What can hang from each mark:
T: F
V: F K
R: A
K: T V
P: U
U: P
C: P
M: C
A: R V
F: C T U

Each row was made from one small tree. The marks that hang from a mark follow it in brackets, in alphabetical order. Every link used is in the known rows. Write each row's tree.
In the rows, 128 means zero.
Known rows:
P(U): [123 134 115 147 150 128 128 133 132 129 127 128 153 136 116 142 112 114
  87 143 145]
A(R V(F(T))): [181 106 129 125 120  79 179 143 141 117 115 109 146 117  92 134 128 111
 157  99 121]
K(T V(F(C))): [134  83 129 174 171 140 168 180 145 126 144 108 161 118 118  95  82 149
 155 119  86]
R(A(V(K(T(F(C U)))))): [127 115 178 185 154 139 120 139 142 156 158  96 121 146 165 131 132 129
 163 161  63]
A(R V(F(C(P)) K(T))): [170  30 104 152 145 104 162 160 117 126 138  51 155 157 112 115  95 110
 147 120  74]
A(R V(F(T U) K)): [205  63 158 137 118  87 181 122 121  87  95  87 153 137 130 127 130  99
 158 125  97]
T(F(C U(P))): [135 147 196 154 149 129 213 123 125 151 140 141 153 117 139 143 132  78
 197 165  74]
K(V): [137 141 127 118 126 132 140 127 157 115 135 115 153 121 126 107  92 155
 130 142 137]
R(A(V)): [116 165 141 126 126 117  94 132 143 160 142 113  94 139 131 148 140 156
 124 151 136]
K(T(F(C(P))) V): [122 107 137 155 152 162 159 159 193 144 186 109 192 116 118  95  68 128
 162 125  91]
R(A(V(K(T(F(C)))))): [121 116 148 196 160 135 103 168 149 156 165 102 111 147 153 130 125 140
 142 148  65]
A(R V(F(C(P) T) K)): [204  58 123 157 112  88 183 153 147  92 130  52 149 152 113 135  95  86
 125 120  93]
T(F): [115 134 143 128 139 132 136 155 144 130 144 159 149 123 123 129 154 116
 162 126 105]
K(T): [117  91 126 159 154 146 119 136 134 152 140 134 144 116 125 104 109 136
 138 105 106]
R(A(V(F))): [117 137 144 126 145 110 101 177 132 142 127 126  95 147 122 152 166 158
 137 147 128]
A(R V(F K)): [171  65 108 118 137  84 149 154 101 104 104  88 136 155 110 123 140 124
 147 129  95]
M(C(P)): [104 142 127 112 118 140 123 129 122 123 151 143 144 171 170 127 128 125
 115 148 136]
K(T(F(U))): [114  95 172 147 159 154 147 130 139 152 146 156 173 110 139 110 139 115
 195 118  85]
R(A(V(K))): [129 130 138 150 131 124  77 145 134 134 131  98  91 161 151 136 137 153
 105 160 115]
F(C(P) U): [148 120 166 122  99 142 179  86 135 128 148  72 150 141 148 145  97  86
 148 159 120]
A(V(F(C T))): [164 137 149 167 116 108 193 148 147 113 151  90 129 134 121 151 126 107
 134 116 110]
K(T V(F)): [125  73 130 150 173 144 140 184 150 123 129 137 169 118 113  87 104 162
 152 113 107]
R(A(V(F(C(P))))): [122 131 141 132 129 121 121 177 149 147 149  88 102 158 120 162 140 133
 127 154 127]

Which tree is each row?
[166 126 135 193 115 138 170 129 187 115 157  84 169 127 119 154  60  71
  67 127 141]
F(C(P(U)) T)
[145 120 128 146 141 122 177 173 140 103 133 105 146 130 119 119 102 141
 143 140 111]
K(V(F(C)))
[135  14 126 186 180 144 107 202 109 100 106 131 137 150 142  95 140 133
 129 107  72]
V(F K(T))
[139  12 112 207 180 152 131 203 130 102 133  85 166 170 132 119  96  99
  88 130  81]
V(F(C(P(U))) K(T))
[159  94 156 185 124 128 116 186 166 105 141  80 104 165 145 149 120 119
  96 147 110]
R(A(V(F(C(P) T) K)))
[154 130 187 150 109 124 148 148 167 132 144  88 120 144 134 166 130 111
 140 152 130]
R(A(V(F(C(P) T U))))
[194  59 199 222 149 127 204 163 117  84  90 108 137 141 160 130 116  73
 137 149  63]
V(F(C T U(P)) K)
[122 132 130 150 139 140 162 157 164 130 168 115 174 141 115 152 110  81
 126 145 113]
T(F(C(P(U))))
[143 107 163 106 136 130 169 144 138  98 110 126 164 129 129 114 128 142
 167 148 127]
K(V(F(U)))
[207  75 124 177 124  81 190 153 126  93 117  63 139 139 118 131 103  95
 135 116  80]
A(R V(F(C T) K))
[135 127 175 122 114 145 183 116 151 131 163 110 168 133 139 146 127  80
 182 154  98]
T(F(C(P) U))
[181  49 201 194 151 131 170 166 124  80  76 138 146 140 155 124 137  86
 136 141  85]
V(F(T U(P)) K)
[178  45 136 216 142 139 154 194 158  66 124  85 159 163 136 139  93  77
  63 130 107]
V(F(C(P(U)) T) K)
[124  54 135 185 169 154 106 170 137 119 140 139 155 137 152  92 129 122
 144 117  62]
V(K(T(F)))
[183  75 109 145 135  81 179 152  96 107 119  61 131 153 115 130 120 112
 149 134  76]
A(R V(F(C) K))
[170 106 186 191 127 120 139 156 141 110 121  85 101 154 161 147 136 119
 130 156  92]
R(A(V(F(C T U) K)))
[150 142 187 155 136 124 212  92 105 152 122 104 135 124 142 146 102  88
 167 174  94]
F(C U(P))
[128  72 113 170 173 150 162 185 168 125 156  96 197 135 102 109  63 132
 115 131 116]
K(T V(F(C(P(U)))))
[173 119 147 176 131 123 191 173 172  89 132 108 154 115 120 118  84 125
 131 122 114]
K(V(F(C T)))
[172  97 106 119 121  90 141 108 112 122 122  73 136 147 120 120 111 124
 134 138 101]
A(R V(K))
[123  76 140 174 169 129  78 192 127 136 125 116 103 158 142 121 149 160
 125 137  92]
R(A(V(F K(T))))
[164 108 159  89 140  79 206 117  97 147  96 112 153 128  96 143 146 108
 197 149 109]
A(R V(F(U(P))))
[132  81 139 196 166 128 106 192 126 141 137  90  97 158 146 130 131 147
 130 142  74]
R(A(V(F(C) K(T))))
